Each row comes from the steps of one walk. Every step used is in the known rows, and no mark comes twice. Write the walk behind each row, first mark first.
(in the rows, 100 means zero)
Known rows
tobam -> naze -> busati -> zegagof -> kipegel: [94, 119, 99, 131, 98, 95, 93, 105, 163, 55, 94, 113, 107, 104, 100, 54, 100, 92, 123, 88, 106, 110, 95, 97, 43, 85, 51, 100, 123, 118, 107, 90, 136, 96, 98, 118, 101, 140, 99, 134, 86, 74, 117, 99, 155, 102, 140, 109, 92, 111]
fazeg -> gafo: [107, 107, 73, 129, 94, 108, 95, 120, 131, 88, 112, 97, 82, 109, 104, 77, 121, 115, 126, 116, 109, 107, 102, 97, 59, 83, 52, 83, 107, 114, 103, 80, 123, 82, 111, 90, 82, 121, 74, 107, 94, 104, 136, 116, 116, 124, 110, 94, 110, 119]
gafo -> fazeg -> bozaz: [119, 124, 57, 112, 90, 119, 72, 96, 126, 63, 109, 72, 105, 80, 123, 74, 132, 98, 120, 90, 109, 117, 102, 93, 56, 65, 50, 95, 111, 122, 130, 96, 151, 101, 101, 110, 81, 146, 74, 129, 114, 86, 107, 95, 111, 110, 127, 90, 120, 121]
sakas -> busati: [117, 110, 86, 132, 93, 113, 97, 94, 142, 58, 120, 96, 93, 100, 122, 82, 115, 91, 113, 117, 111, 127, 85, 80, 53, 75, 49, 91, 110, 120, 100, 75, 117, 88, 83, 122, 104, 127, 68, 127, 83, 90, 97, 101, 104, 118, 123, 120, 95, 102]
busati -> sakas -> tobam -> naze -> gasu: [99, 101, 50, 118, 78, 130, 84, 84, 115, 73, 70, 99, 73, 100, 84, 54, 135, 154, 120, 117, 108, 102, 104, 99, 54, 76, 75, 76, 120, 103, 111, 117, 118, 117, 128, 110, 109, 114, 75, 139, 113, 105, 125, 93, 115, 108, 150, 97, 97, 130]
runano -> seni -> naze -> busati -> zegagof: [98, 116, 84, 148, 89, 89, 101, 120, 165, 67, 90, 104, 92, 101, 125, 64, 107, 105, 87, 117, 110, 125, 103, 118, 28, 66, 30, 103, 103, 118, 98, 85, 154, 122, 132, 124, 100, 147, 99, 133, 85, 89, 106, 87, 124, 106, 139, 107, 84, 116]
gasu -> naze -> seni -> runano: [94, 123, 78, 139, 79, 103, 99, 123, 133, 97, 95, 117, 95, 87, 113, 62, 134, 121, 79, 98, 127, 126, 116, 111, 75, 79, 56, 87, 86, 99, 91, 81, 130, 88, 136, 136, 76, 127, 61, 122, 87, 99, 111, 118, 135, 110, 118, 126, 99, 115]
sakas -> busati -> naze: [100, 108, 76, 114, 90, 111, 97, 92, 138, 65, 112, 96, 94, 103, 132, 72, 111, 100, 106, 115, 107, 112, 99, 94, 50, 70, 47, 96, 102, 93, 91, 94, 108, 77, 101, 123, 119, 129, 69, 135, 88, 73, 99, 93, 110, 116, 128, 117, 113, 117]
busati -> sakas: [107, 91, 68, 113, 104, 107, 93, 110, 123, 62, 92, 78, 85, 107, 109, 69, 115, 115, 124, 110, 115, 115, 108, 88, 67, 92, 50, 98, 118, 128, 121, 79, 118, 98, 101, 106, 102, 120, 77, 129, 112, 90, 126, 100, 112, 111, 119, 108, 97, 113]
bozaz -> fazeg -> seni: [121, 135, 52, 136, 89, 118, 97, 112, 122, 71, 106, 85, 106, 60, 127, 85, 126, 93, 116, 116, 118, 128, 111, 92, 58, 76, 70, 80, 95, 124, 103, 44, 131, 96, 104, 112, 86, 157, 79, 126, 94, 100, 106, 102, 110, 122, 110, 99, 97, 124]
busati -> naze -> seni -> fazeg -> bozaz: [94, 123, 55, 95, 71, 106, 103, 113, 131, 102, 107, 79, 99, 82, 136, 66, 132, 102, 91, 98, 123, 130, 115, 124, 70, 58, 62, 96, 87, 92, 122, 99, 150, 88, 136, 131, 81, 160, 71, 126, 106, 95, 108, 98, 114, 119, 123, 108, 114, 143]
gafo -> fazeg -> seni -> runano: [118, 136, 69, 134, 88, 110, 83, 119, 112, 53, 107, 110, 115, 61, 100, 73, 134, 102, 99, 110, 117, 123, 124, 104, 55, 68, 48, 82, 96, 122, 110, 67, 143, 80, 117, 115, 82, 148, 74, 127, 86, 94, 104, 109, 124, 95, 122, 95, 108, 123]
seni -> naze: [106, 107, 83, 123, 92, 113, 91, 97, 139, 99, 104, 96, 92, 113, 108, 69, 105, 121, 110, 110, 109, 113, 112, 103, 71, 76, 56, 105, 92, 102, 93, 94, 122, 91, 121, 121, 87, 123, 68, 130, 98, 88, 133, 102, 112, 123, 131, 109, 119, 136]
busati -> zegagof -> kipegel: [117, 113, 111, 119, 109, 105, 92, 119, 157, 70, 92, 101, 92, 99, 102, 78, 106, 89, 137, 87, 109, 121, 108, 115, 54, 121, 53, 113, 108, 130, 119, 71, 142, 83, 100, 106, 84, 127, 108, 127, 102, 65, 127, 104, 142, 106, 120, 105, 92, 110]
naze -> tobam: [125, 101, 68, 116, 92, 121, 97, 90, 141, 83, 104, 111, 73, 110, 91, 79, 90, 138, 122, 121, 100, 130, 114, 88, 47, 83, 64, 84, 110, 112, 109, 87, 130, 103, 116, 102, 88, 102, 72, 129, 108, 103, 130, 106, 107, 133, 123, 119, 118, 107]
fazeg -> seni -> naze: [96, 121, 74, 129, 98, 116, 94, 120, 131, 97, 84, 94, 102, 87, 121, 73, 118, 125, 102, 117, 130, 114, 122, 111, 63, 72, 57, 95, 80, 99, 88, 79, 134, 79, 120, 116, 86, 141, 72, 131, 91, 94, 118, 108, 105, 120, 126, 112, 102, 139]
tobam -> naze -> seni -> fazeg -> bozaz -> kilik: [94, 137, 57, 103, 58, 101, 106, 126, 143, 87, 107, 93, 124, 64, 131, 52, 135, 104, 92, 84, 118, 131, 106, 110, 49, 40, 78, 100, 81, 103, 111, 106, 138, 99, 111, 136, 74, 150, 73, 120, 84, 126, 97, 85, 121, 114, 121, 99, 109, 132]
runano -> seni -> fazeg -> bozaz -> kilik: [113, 131, 68, 105, 66, 98, 109, 130, 127, 83, 107, 82, 118, 75, 142, 78, 126, 104, 85, 89, 99, 141, 114, 114, 33, 51, 56, 107, 90, 120, 120, 86, 146, 101, 112, 120, 72, 152, 90, 122, 95, 110, 91, 70, 98, 102, 117, 88, 108, 112]
seni -> fazeg -> bozaz -> kilik: [112, 123, 72, 99, 74, 107, 107, 108, 132, 71, 119, 73, 109, 82, 139, 63, 121, 98, 109, 82, 108, 139, 106, 97, 43, 49, 70, 109, 101, 119, 119, 93, 129, 93, 96, 109, 67, 146, 69, 114, 97, 112, 104, 79, 109, 120, 122, 100, 114, 127]
fazeg -> seni -> naze -> busati: [94, 129, 78, 146, 96, 105, 101, 116, 142, 70, 103, 94, 108, 89, 131, 59, 122, 122, 100, 118, 125, 118, 109, 84, 43, 52, 49, 82, 98, 108, 84, 77, 136, 91, 112, 123, 90, 148, 65, 129, 80, 101, 106, 110, 107, 116, 136, 125, 94, 131]
busati -> sakas -> tobam: [103, 87, 60, 108, 98, 132, 91, 93, 113, 70, 79, 83, 75, 107, 107, 71, 113, 136, 130, 123, 115, 130, 112, 91, 44, 95, 57, 97, 113, 111, 115, 83, 114, 93, 112, 101, 98, 101, 86, 138, 122, 89, 120, 91, 110, 123, 125, 110, 102, 116]
bozaz -> fazeg -> seni -> naze: [110, 132, 64, 136, 86, 125, 99, 108, 123, 91, 102, 83, 106, 67, 128, 71, 123, 105, 107, 117, 121, 130, 119, 104, 66, 62, 64, 92, 82, 105, 85, 61, 133, 94, 123, 112, 86, 164, 76, 127, 98, 98, 115, 91, 111, 125, 126, 97, 104, 146]
fazeg -> bozaz: [98, 110, 68, 107, 86, 119, 95, 99, 135, 79, 102, 86, 88, 91, 119, 86, 119, 106, 117, 95, 118, 110, 97, 93, 64, 82, 56, 93, 107, 108, 121, 92, 140, 96, 101, 112, 66, 134, 74, 129, 100, 91, 112, 102, 109, 124, 125, 115, 116, 110]
kipegel -> zegagof -> busati -> sakas -> tobam -> naze -> gasu: [81, 121, 47, 126, 84, 104, 116, 79, 132, 48, 54, 105, 57, 95, 95, 56, 149, 154, 124, 94, 108, 116, 69, 102, 62, 89, 66, 68, 103, 82, 102, 125, 124, 137, 111, 118, 94, 123, 102, 134, 116, 108, 121, 105, 126, 101, 157, 117, 82, 127]
zegagof -> busati -> sakas -> tobam: [91, 96, 65, 117, 103, 121, 109, 86, 126, 58, 76, 87, 73, 102, 108, 69, 129, 128, 123, 102, 114, 137, 93, 81, 42, 100, 43, 79, 119, 96, 117, 77, 112, 111, 95, 103, 98, 105, 88, 137, 122, 86, 99, 93, 108, 108, 140, 127, 94, 109]
gafo -> fazeg: [142, 125, 62, 122, 100, 109, 67, 96, 126, 59, 110, 87, 112, 93, 110, 70, 120, 98, 120, 106, 100, 124, 114, 89, 55, 71, 51, 98, 104, 135, 117, 87, 133, 97, 105, 115, 103, 124, 71, 128, 102, 87, 118, 100, 114, 103, 116, 96, 111, 122]
kipegel -> zegagof -> busati: [105, 126, 72, 129, 94, 86, 122, 99, 153, 55, 93, 106, 76, 96, 120, 86, 121, 110, 123, 89, 115, 126, 74, 90, 70, 103, 53, 85, 91, 101, 101, 89, 132, 115, 86, 118, 79, 124, 96, 122, 94, 94, 116, 121, 121, 107, 125, 134, 92, 108]
zegagof -> busati -> sakas -> tobam -> naze: [75, 96, 54, 112, 91, 120, 104, 84, 123, 69, 70, 100, 84, 98, 97, 54, 119, 137, 111, 103, 117, 127, 93, 86, 50, 81, 51, 79, 116, 71, 101, 93, 105, 113, 100, 105, 103, 106, 84, 144, 115, 86, 102, 90, 121, 110, 150, 114, 109, 111]
naze -> busati -> sakas -> tobam: [100, 89, 62, 125, 97, 119, 97, 85, 123, 50, 96, 86, 79, 112, 118, 62, 117, 129, 128, 122, 112, 136, 96, 66, 26, 74, 47, 86, 132, 117, 114, 80, 117, 104, 100, 104, 104, 109, 84, 139, 112, 94, 104, 93, 111, 117, 138, 128, 92, 108]
kipegel -> zegagof: [112, 119, 66, 118, 93, 98, 100, 99, 144, 71, 94, 98, 76, 101, 111, 88, 108, 115, 133, 100, 115, 116, 88, 100, 74, 98, 66, 102, 84, 115, 103, 97, 134, 94, 105, 117, 82, 123, 95, 123, 93, 94, 137, 121, 125, 118, 111, 119, 99, 113]

Write each row's walk
[136, 152, 62, 146, 96, 111, 71, 113, 120, 71, 92, 88, 106, 76, 115, 61, 163, 133, 109, 113, 107, 108, 120, 114, 57, 59, 59, 75, 85, 129, 102, 94, 153, 104, 133, 126, 98, 159, 67, 130, 94, 108, 118, 104, 100, 94, 145, 87, 94, 158]  gafo -> fazeg -> seni -> naze -> gasu
[85, 86, 48, 102, 85, 135, 85, 84, 114, 80, 67, 101, 83, 99, 89, 54, 102, 140, 117, 121, 119, 117, 109, 95, 54, 78, 68, 94, 108, 85, 107, 104, 107, 96, 117, 106, 110, 105, 84, 147, 116, 87, 122, 89, 125, 120, 131, 99, 113, 116]  busati -> sakas -> tobam -> naze
[130, 140, 56, 131, 102, 113, 70, 118, 119, 57, 98, 87, 121, 67, 117, 76, 132, 106, 114, 117, 117, 123, 127, 94, 49, 69, 55, 85, 95, 131, 111, 68, 142, 82, 104, 116, 98, 141, 76, 133, 93, 93, 108, 109, 107, 101, 114, 95, 101, 125]  gafo -> fazeg -> seni
[92, 122, 83, 132, 86, 111, 107, 121, 126, 71, 103, 122, 98, 68, 99, 89, 118, 111, 98, 113, 127, 113, 121, 102, 65, 82, 59, 82, 90, 107, 103, 69, 130, 78, 117, 118, 69, 138, 74, 121, 79, 101, 112, 119, 118, 107, 117, 117, 99, 112]  fazeg -> seni -> runano
[66, 108, 44, 113, 88, 110, 115, 81, 133, 58, 55, 105, 66, 96, 100, 58, 118, 138, 122, 92, 119, 124, 78, 98, 58, 89, 58, 87, 97, 69, 103, 114, 118, 119, 102, 108, 99, 114, 105, 143, 117, 91, 115, 102, 136, 110, 144, 117, 100, 113]  kipegel -> zegagof -> busati -> sakas -> tobam -> naze
[84, 115, 79, 131, 64, 103, 102, 119, 140, 92, 109, 136, 103, 77, 82, 68, 122, 112, 81, 108, 124, 108, 109, 109, 78, 72, 64, 84, 85, 98, 98, 98, 129, 97, 132, 144, 79, 128, 69, 127, 75, 116, 118, 113, 135, 102, 123, 116, 112, 119]  tobam -> naze -> seni -> runano
[85, 97, 58, 126, 87, 96, 92, 98, 128, 46, 97, 95, 102, 114, 103, 43, 114, 118, 103, 114, 114, 102, 96, 69, 57, 53, 44, 88, 134, 118, 102, 99, 116, 116, 101, 116, 118, 131, 62, 133, 96, 95, 118, 98, 129, 106, 139, 110, 103, 114]  tobam -> naze -> busati -> sakas
[104, 135, 70, 122, 88, 88, 108, 90, 146, 65, 99, 103, 80, 102, 116, 67, 149, 125, 106, 89, 94, 104, 98, 96, 57, 87, 53, 57, 103, 97, 102, 109, 121, 119, 114, 128, 102, 133, 64, 126, 95, 93, 109, 99, 107, 97, 154, 122, 95, 129]  zegagof -> busati -> naze -> gasu
[83, 141, 58, 117, 82, 81, 122, 122, 156, 73, 84, 107, 81, 85, 133, 77, 140, 114, 110, 88, 116, 121, 89, 112, 65, 103, 53, 83, 62, 84, 92, 108, 136, 103, 109, 142, 95, 133, 98, 127, 89, 95, 107, 119, 121, 107, 127, 142, 92, 124]  kipegel -> zegagof -> busati -> naze -> seni
[109, 109, 86, 139, 100, 114, 97, 98, 167, 44, 106, 92, 80, 95, 122, 75, 108, 74, 116, 118, 118, 128, 81, 99, 42, 85, 45, 102, 114, 122, 106, 76, 132, 98, 87, 113, 98, 138, 95, 125, 83, 83, 101, 95, 127, 119, 120, 116, 85, 107]  sakas -> busati -> zegagof
[103, 104, 54, 94, 86, 124, 100, 86, 134, 94, 98, 111, 78, 112, 99, 67, 88, 145, 110, 122, 98, 118, 127, 101, 44, 79, 62, 85, 99, 86, 100, 104, 119, 95, 135, 97, 104, 107, 71, 140, 111, 86, 128, 96, 115, 129, 132, 113, 131, 121]  busati -> naze -> tobam
[84, 129, 60, 107, 88, 91, 121, 92, 153, 66, 85, 103, 79, 101, 129, 75, 120, 118, 113, 84, 112, 115, 86, 100, 67, 98, 52, 89, 79, 74, 90, 110, 127, 105, 105, 121, 98, 128, 94, 130, 98, 78, 117, 110, 129, 111, 131, 125, 105, 121]  kipegel -> zegagof -> busati -> naze
[106, 124, 108, 136, 111, 96, 91, 109, 157, 58, 85, 94, 94, 118, 131, 48, 110, 102, 110, 78, 113, 126, 103, 92, 41, 97, 37, 96, 125, 114, 95, 74, 140, 87, 100, 106, 95, 140, 93, 136, 98, 58, 111, 103, 159, 107, 131, 117, 82, 109]  gasu -> naze -> busati -> zegagof -> kipegel
[108, 109, 80, 130, 86, 103, 97, 124, 139, 107, 91, 103, 99, 98, 113, 79, 109, 125, 87, 117, 108, 115, 118, 117, 56, 75, 39, 105, 82, 104, 96, 84, 133, 96, 136, 127, 95, 133, 84, 136, 95, 87, 119, 90, 98, 105, 126, 96, 109, 121]  runano -> seni -> naze
[115, 125, 64, 110, 82, 99, 91, 96, 135, 80, 101, 99, 84, 102, 109, 66, 132, 131, 109, 107, 98, 93, 115, 106, 64, 79, 71, 78, 95, 111, 103, 114, 123, 106, 126, 126, 107, 129, 66, 128, 95, 94, 128, 99, 107, 107, 134, 109, 104, 136]  busati -> naze -> gasu
[121, 134, 64, 131, 103, 116, 71, 114, 122, 81, 91, 87, 119, 78, 121, 61, 129, 117, 105, 113, 120, 122, 126, 111, 53, 58, 52, 92, 83, 109, 99, 76, 140, 81, 126, 118, 101, 150, 72, 133, 98, 87, 114, 101, 110, 107, 130, 89, 107, 146]  gafo -> fazeg -> seni -> naze
[116, 104, 57, 116, 93, 124, 88, 88, 130, 93, 83, 103, 76, 118, 108, 66, 95, 153, 100, 114, 112, 132, 122, 89, 52, 75, 59, 82, 108, 89, 91, 90, 122, 98, 124, 92, 91, 102, 61, 138, 116, 85, 126, 106, 126, 136, 124, 111, 115, 110]  gasu -> naze -> tobam
[87, 109, 54, 127, 85, 113, 106, 77, 126, 58, 67, 103, 72, 101, 92, 49, 148, 149, 117, 101, 105, 115, 88, 88, 51, 80, 62, 58, 126, 87, 108, 108, 112, 134, 111, 114, 105, 122, 79, 138, 114, 107, 107, 93, 117, 97, 163, 111, 92, 128]  zegagof -> busati -> sakas -> tobam -> naze -> gasu
[91, 84, 71, 127, 95, 122, 100, 83, 123, 66, 89, 87, 80, 121, 116, 46, 115, 141, 117, 119, 116, 134, 101, 83, 31, 60, 43, 93, 120, 97, 97, 93, 118, 105, 120, 110, 104, 115, 81, 139, 115, 94, 111, 84, 109, 121, 150, 123, 101, 132]  seni -> naze -> busati -> sakas -> tobam
[112, 93, 76, 117, 92, 125, 99, 91, 141, 103, 102, 111, 76, 119, 93, 66, 86, 150, 110, 118, 107, 130, 119, 104, 54, 70, 60, 94, 99, 95, 92, 100, 128, 104, 136, 101, 85, 108, 69, 130, 112, 101, 137, 97, 112, 132, 142, 112, 125, 132]  seni -> naze -> tobam
[115, 110, 122, 133, 112, 109, 101, 111, 157, 47, 100, 98, 87, 100, 113, 79, 110, 72, 133, 97, 106, 133, 86, 107, 47, 110, 46, 109, 117, 127, 111, 64, 136, 74, 85, 116, 95, 140, 109, 131, 90, 65, 101, 96, 133, 107, 123, 113, 82, 103]  sakas -> busati -> zegagof -> kipegel
[108, 133, 70, 137, 77, 112, 109, 114, 118, 74, 120, 110, 105, 50, 107, 83, 124, 92, 102, 112, 115, 130, 111, 101, 67, 70, 63, 83, 96, 112, 99, 48, 132, 90, 120, 110, 69, 161, 80, 117, 88, 106, 104, 99, 123, 112, 113, 103, 104, 124]  bozaz -> fazeg -> seni -> runano
[102, 116, 68, 125, 94, 130, 104, 109, 131, 99, 86, 107, 84, 93, 103, 76, 99, 154, 104, 127, 122, 127, 129, 107, 48, 68, 65, 79, 89, 89, 86, 83, 138, 91, 135, 102, 81, 124, 77, 133, 104, 105, 126, 107, 105, 134, 137, 113, 113, 132]  fazeg -> seni -> naze -> tobam
[97, 130, 64, 126, 83, 86, 124, 130, 132, 93, 113, 90, 93, 102, 127, 47, 147, 106, 95, 98, 108, 133, 109, 123, 61, 68, 39, 71, 94, 83, 101, 80, 135, 90, 131, 115, 89, 152, 72, 105, 99, 105, 110, 114, 125, 107, 124, 102, 96, 147]  zegagof -> busati -> naze -> seni -> fazeg -> gafo
[103, 141, 108, 155, 101, 108, 111, 120, 150, 60, 101, 87, 109, 75, 135, 61, 121, 85, 120, 95, 116, 141, 103, 108, 37, 77, 46, 98, 108, 124, 94, 47, 154, 97, 117, 113, 87, 186, 113, 130, 96, 77, 106, 88, 139, 109, 138, 98, 82, 141]  bozaz -> fazeg -> seni -> naze -> busati -> zegagof -> kipegel
[107, 109, 84, 135, 95, 99, 98, 91, 145, 74, 119, 97, 98, 119, 123, 57, 106, 120, 105, 111, 111, 119, 102, 79, 50, 53, 47, 93, 114, 109, 90, 94, 128, 102, 112, 121, 95, 127, 61, 124, 87, 96, 118, 102, 111, 118, 143, 123, 104, 127]  seni -> naze -> busati
[89, 117, 66, 108, 92, 94, 109, 92, 146, 74, 99, 101, 91, 103, 121, 63, 117, 111, 102, 93, 106, 114, 107, 92, 56, 88, 43, 80, 96, 83, 96, 94, 111, 100, 104, 120, 100, 124, 72, 132, 97, 75, 104, 98, 117, 107, 143, 124, 114, 123]  zegagof -> busati -> naze
[99, 119, 120, 145, 97, 89, 105, 138, 162, 74, 88, 107, 103, 104, 120, 67, 105, 100, 101, 97, 104, 126, 106, 122, 34, 88, 27, 110, 106, 120, 103, 77, 154, 100, 128, 124, 95, 152, 116, 138, 93, 69, 108, 86, 130, 88, 140, 103, 82, 112]  runano -> seni -> naze -> busati -> zegagof -> kipegel
[122, 125, 79, 143, 81, 97, 97, 122, 137, 102, 89, 103, 89, 97, 105, 77, 137, 142, 87, 115, 96, 104, 113, 122, 63, 70, 50, 85, 87, 122, 100, 99, 144, 120, 147, 136, 95, 143, 79, 129, 91, 106, 124, 93, 88, 94, 144, 98, 89, 132]  runano -> seni -> naze -> gasu
[82, 114, 88, 131, 69, 108, 115, 117, 141, 69, 122, 120, 91, 77, 116, 71, 132, 94, 82, 116, 115, 124, 102, 113, 53, 70, 43, 89, 83, 90, 85, 91, 124, 79, 120, 146, 102, 140, 74, 127, 72, 94, 85, 99, 117, 105, 129, 129, 103, 116]  sakas -> busati -> naze -> seni -> runano
